Known rows, with every step that occurs:
J, R, S, Z: [-0.22  1.18  0.19  1.00 -2.82  0.91  2.04  1.07  1.54 -0.98  1.29  2.03
  0.07  0.28  0.84 -0.47  3.32  0.51 -1.01 -0.35 -0.12 -1.00  2.01  0.21]
D, S, Z, P, X: [ 1.00  0.26  1.63  1.67 -7.05  1.18  0.83 -0.02  1.52  0.62  1.34 -1.19
 -0.81  0.57  3.01 -1.53  0.70  1.55  0.06  0.33  0.46 -2.48 -0.66 -0.69]
X, P, Z, S, D, G: [ 1.37 -0.04  1.80 -1.54 -2.49  3.32 -0.14 -1.19  2.84  0.27  0.38 -0.43
 -2.67 -0.98  1.59  0.52 -0.72  0.38 -1.04  0.81  1.96 -2.24  1.13  2.86]
R, S, D: [ 0.46  0.19 -0.40  1.89 -1.91 -0.53  1.23  2.20  2.59 -0.43 -1.06  0.61
 -0.80 -1.62  3.12  2.00  1.82  0.87  1.22  0.25  1.63  0.66 -0.08  0.78]
J, R, S, Z, P: [ 1.39  0.23  2.04  1.46 -4.18  1.74  1.07  0.78  0.58 -0.06  1.62  0.26
  0.02 -1.28  1.89 -0.87  0.89  1.83 -0.97 -1.35 -0.97 -1.91  0.59 -0.69]
Z, E: [-0.48 -1.61  0.30 -0.18 -0.62  1.15 -0.76  1.81  0.35  1.70 -0.92  0.54
  0.13 -2.86  1.99  0.02 -1.26  0.87 -1.29 -1.35  0.71 -0.46 -1.00  0.01]
D, S, X, P, Z, E: [ 0.50 -2.60  0.56 -1.54 -3.64  2.16  0.83  0.26  2.13  1.28  0.16 -0.06
  0.10 -0.90  3.45 -1.41 -2.47  1.44 -2.80 -0.14  1.59 -0.82  0.83  1.32]
R, J: [-1.54  1.18 -0.26  2.94 -0.50  0.17  0.02  1.45  0.47  0.65  0.74  0.52
  0.08 -1.30  2.51  0.42  0.05 -0.54 -0.42 -1.97 -0.66  2.35  1.48 -1.52]
J, R, S, X, P, Z, E: [ 0.04 -2.41  0.06 -0.96 -4.36  1.73  1.16  0.78  2.45  0.42  0.47  0.91
  1.03 -1.41  2.75 -0.40 -1.20  1.25 -3.06 -0.59  0.51  0.01  0.26  1.48]
Z, S: [-0.56  0.17  1.30 -0.01 -1.53  1.57 -1.02  1.11 -0.31  1.87  0.04 -0.46
 -0.78 -1.29  3.12  0.93 -1.56 -0.98 -0.59 -1.08 -0.14 -1.84  0.57  1.32]
J, R, S, X, P: [ 0.57 -0.39 -0.48 -0.42 -4.01  1.07  3.48  0.90  2.16 -0.30  2.69  1.08
  1.16 -1.25  3.53 -0.59 -0.47  2.78 -1.38 -0.05 -0.77  0.16  0.36  0.97]
E, Z, S, D, G: [ 0.73  0.99  2.48 -1.05 -1.97  2.91 -1.35  0.15  2.27  0.03  0.29  0.27
 -1.82 -0.52  0.30  0.08 -0.41 -0.65 -0.29 -0.13  1.52 -3.22  1.62  2.25]
P, Z: [ 0.84  0.79 -0.56  0.95 -2.68  0.54  0.63  1.81  0.60  0.93 -1.23 -0.31
 -1.61  2.23  0.96  1.21 -0.15 -1.02 -1.13  0.79  1.95 -0.44  0.49  0.22]
P, X, S, R, J: [-0.48  2.07 -0.43  3.11 -3.09  1.34  1.37  0.90  2.42 -0.41  1.09  0.26
 -0.49 -1.16  1.83 -0.96  0.30 -0.69 -1.46 -0.54 -1.40  3.35  1.19  0.47]
X, S: [ 0.61  0.18 -1.42  0.64  0.56  1.60  1.17  0.86  1.17  1.21  0.50  1.19
 -1.75 -0.90  2.88  0.27 -1.16  0.68 -1.68  0.30  1.04 -0.29  2.24  2.35]
J, R, S: [-1.36  1.10 -1.26  2.12 -1.43  0.51  0.68  1.20  0.28  0.20  1.11  1.78
  1.70 -1.85  1.49  1.41  1.29 -0.60 -0.62 -1.92 -1.46  0.34  1.00  1.81]
D, S: [-0.51  1.02 -0.11  1.07 -0.24  1.74  0.31  0.06 -0.38  1.84  0.79  0.10
  0.07 -1.20  2.18 -0.58 -1.09 -0.25 -0.51 -1.12  0.39 -1.37  1.82  1.32]
Z, P: [ 1.77 -0.03  1.53  1.50 -2.63  1.40  0.02  1.56 -0.68  1.63  0.40 -1.25
 -0.63 -1.94  2.25  0.18 -1.89  1.60 -0.32 -1.28 -0.43 -1.53 -1.36 -1.10]
X, S, D: [ 2.09  0.16 -0.48  0.57 -1.18  1.26  2.33  1.82  2.98  0.23 -0.64  1.20
 -3.01 -1.41  2.10  0.57  0.86  1.62 -0.51  1.43  2.51  0.14  0.43  0.79]
E, Z, P, X: [ 1.27  0.61  1.32  1.67 -6.67  0.53 -0.27  1.86  1.30  0.37  1.08 -1.38
 -0.26  1.74  2.15 -0.79 -0.79  0.90 -0.19 -0.26  0.58 -1.97 -0.80 -0.97]
J, R, S, X, P, Z: [ 1.12 -0.20 -0.66 -0.28 -5.43  1.20  3.07  0.91  2.46 -0.30  1.28  0.52
  0.07  1.60  2.36  0.09 -0.25  0.88 -2.23  0.89  0.60  0.02  1.06  1.18]
D, G: [-0.25  1.20  0.34  0.17 -0.01  2.12 -0.96 -0.37  0.38  0.79  0.43  0.38
 -0.80 -1.15  0.21  0.69 -0.69 -0.48 -0.15 -0.43  0.27 -2.22  0.57  2.09]
P, Z, E: [ 0.04 -1.74  0.21 -0.21 -2.09  1.17 -0.79  1.63  0.99  1.45 -1.63  0.05
 -0.58 -0.72  1.72  0.38 -1.21 -0.20 -2.08 -0.60  1.80 -0.48 -0.25  0.49]

Rows:
[ 0.84 -2.68  0.46 -1.57 -3.94  1.58  0.97  1.27  2.28  0.97 -0.36  0.02
 -0.34 -0.59  3.05 -0.68 -2.02  1.69 -2.69  0.30  1.72 -0.42 -0.39  0.48]
S, X, P, Z, E
[ 0.43  1.10  1.07  0.16 -1.84  1.92  1.68  0.13  0.94  0.35  1.04  0.80
 -1.30  0.87  1.36 -2.04  1.50  0.88 -0.93  0.24  1.35 -2.34  2.66 -0.06]
D, S, Z
[ 0.88  0.08  0.75  2.12 -6.30  0.29  0.22  1.18  0.84  1.15  0.52 -1.51
 -0.53 -0.30  2.93  0.27 -0.30  1.14  0.50  0.02 -0.04 -1.28 -2.56 -0.86]
Z, P, X
[ 0.20 -1.47  1.31 -0.84 -1.84  1.43  0.29  1.64  1.38  0.58 -0.56  0.96
 -0.85 -1.38  1.49 -1.35  0.63  1.59 -1.68 -0.48  1.50 -1.41 -0.04 -0.86]
S, Z, E
[ 1.58 -0.59  0.05 -1.14 -3.61  1.03  3.47  1.49  1.84  0.22  1.84  0.10
 -0.42 -0.36  3.39 -1.00 -1.42  3.35 -1.09  0.99  0.59 -0.34 -0.50 -0.39]
S, X, P
[ 0.83 -2.43  0.07 -1.32 -1.96  1.80  0.31  0.78  1.62  1.28 -0.33 -0.24
 -0.95 -0.96  2.61 -0.50 -1.92  1.63 -3.14 -0.29  2.16  0.09  0.37  0.80]
X, P, Z, E
[-0.95  0.64 -0.27  1.33 -5.19 -0.02  2.14  2.29  1.44 -0.28  0.76  1.87
  2.33 -0.76  2.28  0.69  0.84 -0.29  0.32 -0.39 -1.90 -0.86 -0.58  0.61]
J, R, S, X
[-0.44  2.58  0.44  2.93 -1.96  0.92  1.05  1.95  0.79 -0.22  0.46  0.05
  0.06 -1.46  0.38 -0.75  0.32 -0.85 -0.91 -1.47 -1.74  3.27  0.18 -1.30]
S, R, J
[ 0.29  1.58  0.55  3.33 -4.06  1.75  0.99  0.63  2.07 -0.04  1.45 -0.48
 -0.41 -1.78  2.29 -1.29 -0.52 -0.01 -1.56 -1.01 -1.92  2.86  0.70  0.05]
Z, P, X, S, R, J
[ 1.37  0.38  0.09 -0.14 -1.13  1.85  2.34  0.79  2.22 -0.13  0.81  1.61
 -2.73  1.03  1.96 -1.34  1.44  1.55 -1.83  1.47  1.91 -1.51  2.98  0.70]
X, S, Z
[ 0.03 -2.95 -0.06 -0.85 -3.63  0.98  0.54  0.89  2.69  0.52 -0.22  0.10
  0.48 -1.02  4.42  0.00 -1.86  1.38 -2.26 -0.18  1.41  0.11  0.69  1.87]
R, S, X, P, Z, E
[ 1.38  0.21  1.57  1.54 -7.33  0.52  1.07  0.97  1.67  0.22  0.79 -1.16
 -1.27  0.92  2.56 -0.86  1.16  1.79  0.17  0.86  0.56 -2.02 -1.77 -1.54]
S, Z, P, X
[ 2.33  0.58  2.34  0.87 -3.07  1.69 -0.55  2.43 -0.17  0.71  1.07 -1.01
 -0.44  0.60  1.23 -1.15 -2.36  1.28 -1.18 -1.66  0.32 -2.33  0.91 -1.16]
E, Z, P
[ 1.46 -0.37  1.91  1.66 -3.43  1.04  0.40  0.85  0.77  0.03  0.91 -0.56
 -0.45 -0.84  3.57 -0.38  0.18  2.04 -0.18 -0.88 -0.08 -1.92  1.00 -0.26]
R, S, Z, P
[-0.25  0.52  0.13  1.26 -1.84 -0.05  1.25  1.23  1.73 -0.84  0.37  1.09
 -0.60  0.78  2.91  0.10  2.38  0.83 -0.03  0.23  1.09 -1.05  2.40  0.70]
R, S, Z
[ 2.03  1.41  1.57 -0.70 -4.29  2.89  1.48  1.06  1.15  0.33  0.09 -1.52
 -1.59  0.08  0.59 -0.79 -1.45 -0.46 -2.58  0.60 -0.22 -0.07 -0.10  1.96]
X, P, Z, S, R
[ 0.98  0.38 -0.28  0.34 -3.79  1.23  2.37  0.52  3.12 -0.41  0.92  1.19
 -2.68  1.82  2.58 -1.33  2.23  1.40 -1.37  2.18  2.12 -1.47  2.07  0.73]
P, X, S, Z
[ 2.20 -0.53  1.54 -0.95 -3.98  1.75  1.47  1.17  2.77  0.50 -0.57 -0.74
 -3.03 -0.15  2.86  0.73 -0.02  1.02 -1.11  1.26  2.72 -0.55  0.16  0.60]
X, P, Z, S, D
[ 1.59  0.66  2.35 -0.51 -3.26  1.42  0.20  2.67  2.26  0.11 -0.49  0.06
 -2.02  0.28  1.46  0.02  0.14  0.05 -0.34 -0.04  2.13 -1.75  0.90 -0.09]
E, Z, S, D
[ 0.18 -0.24  1.61 -0.37 -6.38  0.88  0.71  1.97  1.36  0.92 -0.70 -0.27
 -0.26  1.43  3.38  0.63 -1.33 -1.35 -0.27  0.89 -0.06 -2.53 -0.42  0.67]
P, Z, S, X
[ 1.39  1.94  1.69  0.18 -4.34  2.34  0.51  1.74  0.65  0.50 -1.03 -1.22
 -1.39  0.38 -0.13 -0.19 -0.87 -1.90 -1.75  0.42 -0.55 -0.50 -0.64  1.71]
P, Z, S, R
[ 0.45  0.91 -0.35  1.69 -2.79  0.35  2.01  2.09  2.25 -0.56 -0.17  1.62
 -0.21 -2.10  0.96  1.45  2.75  0.59  0.33 -0.35  0.51  0.63 -0.56  0.30]
J, R, S, D
[-0.11  0.64  0.33  0.86 -0.86  1.33 -0.54 -0.23  2.56 -0.43 -0.25  0.72
 -0.85 -2.10  1.60  1.68  0.92 -0.02  1.00  0.07  1.15 -1.32  0.80  2.97]
R, S, D, G
[ 0.55  0.45  1.10  2.13 -7.74  0.72  1.18  0.53  1.81 -0.25  1.65 -0.22
  0.11  0.06  2.36 -0.57  2.04  1.28 -0.17 -0.11 -0.73 -1.67 -1.15 -0.61]
J, R, S, Z, P, X
[ 0.17  0.30  2.31 -0.82 -5.58  1.07  0.33  2.86  1.33  0.34  0.44  0.30
  0.43  1.62  2.78 -0.71 -1.69 -0.81 -0.32 -0.09 -0.32 -3.23  0.81  0.23]
E, Z, S, X
[ 1.53 -0.30 -0.10 -0.69 -4.66  1.65  2.66  0.37  2.12  0.52  0.99 -0.47
 -0.83  2.01  3.08 -0.85 -1.59  1.20 -2.00  1.39  1.79 -0.79  1.61  1.07]
D, S, X, P, Z
[ 0.03  1.48  1.37  1.43 -3.23  2.24  0.79  0.47  1.58  0.00  1.27 -0.98
 -0.67 -0.85  2.10 -1.00 -1.12 -0.78 -2.46 -1.25 -1.26  2.83  1.85  0.32]
X, P, Z, S, R, J
